Each row was made from one small tree. The marks that hang from a mark follow it in brackets, in alphabetical order. Every link used is in the known rows. Write each row's tree.
Known rows
E[C G]: [ 0.61 -1.65  0.37  4.09  1.83  0.75 -0.68 -0.04  0.97  3.59 -0.22 -1.81
 -1.90 -1.04 -0.59]
T[H[L N[E[C G]] U Z]]: [ 0.14 -0.93  3.28 -3.32  1.13  3.39  0.35 -0.78  1.22  1.60 -2.03  2.95
 -0.83 -1.11  1.67]
N[E]: [ 1.40 -0.63  0.96  1.02  0.30  0.35 -1.97  1.37 -0.54  1.81 -1.04 -1.07
 -1.85 -0.37  0.32]
C[E]: [ 0.17 -0.73 -0.01  1.45  0.51 -0.19 -0.31  0.59 -0.22  1.57 -0.28 -0.84
 -0.78  1.45  0.73]
B[H[L N[E[C G]] U Z]]: [-0.34  1.64  3.75 -2.42  2.16  2.26  2.34 -1.41  1.70  0.25 -1.72  3.74
 -1.53 -0.08 -0.18]
N[E[C] H[L U]]: [ 0.53 -2.33  1.17  0.09  0.00  1.20  0.05  1.74  1.59  4.11 -2.14  1.43
 -3.35 -0.74 -3.37]
T[H[L N[E[G]] U Z]]: [-0.03 -0.54  3.21 -3.77  1.05  3.20  0.68 -0.66  0.93  0.99 -2.03  3.06
 -0.69 -0.95  1.96]
P[H[N U Z]]: [-0.05  0.28  1.72 -4.58  1.73  1.55  0.38 -0.76  1.07  0.47 -2.46  3.62
 -0.18  0.15  2.24]
N[E H[U Z]]: [ 1.58 -0.12  2.01 -0.80  1.08 -0.11  0.61  1.35  1.67  3.14 -3.46  2.01
 -2.23 -0.49 -2.21]
N[E[G] H[U Z]]: [ 1.74 -0.49  2.13  1.04  2.13 -0.09  0.83  1.54  1.76  4.55 -3.60  0.82
 -3.18 -0.94 -2.04]
H[L N[E[C G]]]: [ 0.88 -0.93  1.99  0.55 -0.20  2.34 -0.51 -0.45  0.46  2.59  0.19 -0.39
 -3.26 -0.73  2.05]
T[H[L N[E] U Z]]: [-0.08 -0.35  3.14 -4.71  0.55  3.14  0.51 -0.74  0.85  0.33 -2.01  3.61
 -0.20 -0.73  1.88]
T[H[L U Z]]: [-1.73 -0.86  2.31 -4.97  0.48  2.49  1.50 -0.16  1.08 -0.31 -1.22  3.48
  0.86 -0.81 -0.45]
T[H]: [-0.05 -1.73 -0.50 -1.85  0.04  1.03 -0.68 -0.20 -0.94 -0.80 -1.19  1.73
  1.16 -1.16  0.26]
P[H[L N[E[C G]] U Z]]: [-0.43 -1.24  2.74 -4.07  1.78  2.76  0.03  0.17  1.28  2.56 -2.01  2.63
 -2.40 -0.53  1.54]
T[H[Z]]: [ 0.05 -0.94  0.81 -2.98  0.57  1.03  0.03 -0.63 -0.04 -0.74 -1.62  2.41
  1.28 -1.41  0.25]

Which tree is each row?
[ 1.91 -2.08  0.89  3.20  1.78  0.43 -0.57  1.72  1.46  5.54 -3.28 -0.04
 -3.68 -0.97 -2.61] => N[E[C G] H[U]]
[ 0.21  1.09  5.48 -2.07  1.61  3.41  1.47 -0.86  3.02  3.37 -1.22  1.82
 -2.89  0.07  2.06] => H[L N[E[C G]] U Z]
[ 0.62 -1.58  2.58 -1.08  0.55  1.16  0.79  1.43  2.43  4.05 -2.53  2.09
 -3.16 -1.00 -3.41] => N[E[C] H[L U Z]]
[ 0.71  0.97  3.74 -3.14 -0.24  1.95  0.86 -0.97  1.23  0.94 -0.24  1.56
 -2.10 -0.45  2.29] => H[L N[E] Z]
[ 1.50  1.76  2.71 -0.52  0.98  1.94 -0.48 -0.63  1.03  1.54 -1.95  1.33
 -1.27  1.22  3.27] => H[N[E] U]
[ 0.56 -1.23  2.57 -0.27  1.42  0.62  1.72  1.82  1.94  4.49 -2.61  1.05
 -3.79 -1.15 -2.68] => N[E[G] H[L U Z]]
[ 0.01 -1.68  1.84 -2.14  0.56  3.39 -0.38 -0.37  0.30  1.50 -1.62  2.21
 -1.04 -0.90  1.71] => T[H[L N[E[C G]] U]]
[ 0.35 -0.77  2.48 -2.12  0.31  0.62  1.48  1.58  1.83  3.07 -2.47  2.24
 -2.85 -0.66 -2.86] => N[E H[L U Z]]
[ 2.63 -0.02  1.32  2.42  0.84  1.30 -1.72 -0.81  0.13  2.59 -1.27 -0.75
 -2.35 -0.45  2.92] => H[N[E[C G]]]
[-1.06 -0.20  1.46 -3.16 -0.02  0.32  3.42  0.31  2.44  1.34 -1.48  3.34
 -0.92 -0.32 -3.21] => N[H[L U Z]]
[ 1.03  0.17  3.94 -1.12  0.63  2.40  0.53 -1.03  1.70  2.70 -0.36  0.63
 -3.02 -1.01  2.02] => H[L N[E[C G]] Z]
[ 2.78  1.13  3.33  0.76  1.70  1.34 -0.69 -1.36  1.39  2.76 -1.84  0.29
 -2.14 -0.69  2.93] => H[N[E[C G]] Z]
[-1.17  1.24  2.63 -3.18 -0.29  2.79  2.15 -1.16  1.71  0.31  0.20  2.49
 -0.87  1.15  2.13] => H[L N U]
[ 0.46 -0.76  0.87 -2.93  1.31  1.71 -1.28  0.32 -0.08  1.31 -2.52  2.30
 -1.26  0.21  2.35] => P[H[N[E] U]]
[ 0.73  3.32  4.02 -2.85  1.56  1.76  1.91 -2.11  2.66  0.37 -1.84  3.09
  0.31  1.18  3.04] => H[N U Z]
[-0.20  0.82  3.29 -2.46 -0.08  2.99  0.81 -0.23  1.31  1.51 -0.55  1.68
 -2.22  0.91  2.31] => H[L N[E] U]
[ 2.48  1.92  3.18 -1.17  0.83  0.98 -0.41 -1.38  0.96  0.95 -1.70  1.21
 -1.21 -0.23  3.18] => H[N[E] Z]
[-0.08  0.51  3.44 -1.15  0.66  3.06  0.95 -0.14  1.42  2.50 -0.63  0.89
 -2.87  0.59  2.52] => H[L N[E[G]] U]
[ 0.79 -2.22 -0.04 -0.32 -0.93 -0.14  0.07  1.91  0.05  2.59 -1.50  0.69
 -3.12 -1.26 -2.85] => N[E H[L]]
[ 0.22 -1.59  1.01 -0.94 -0.22  0.61  0.77  2.01  0.97  3.03 -2.02  1.56
 -3.01 -0.47 -2.80] => N[E H[L U]]
[ 2.72  1.38  3.23 -0.46  0.96  1.33 -0.86 -1.51  1.32  1.71 -1.75  1.08
 -1.46 -0.43  2.82] => H[N[E[C]] Z]
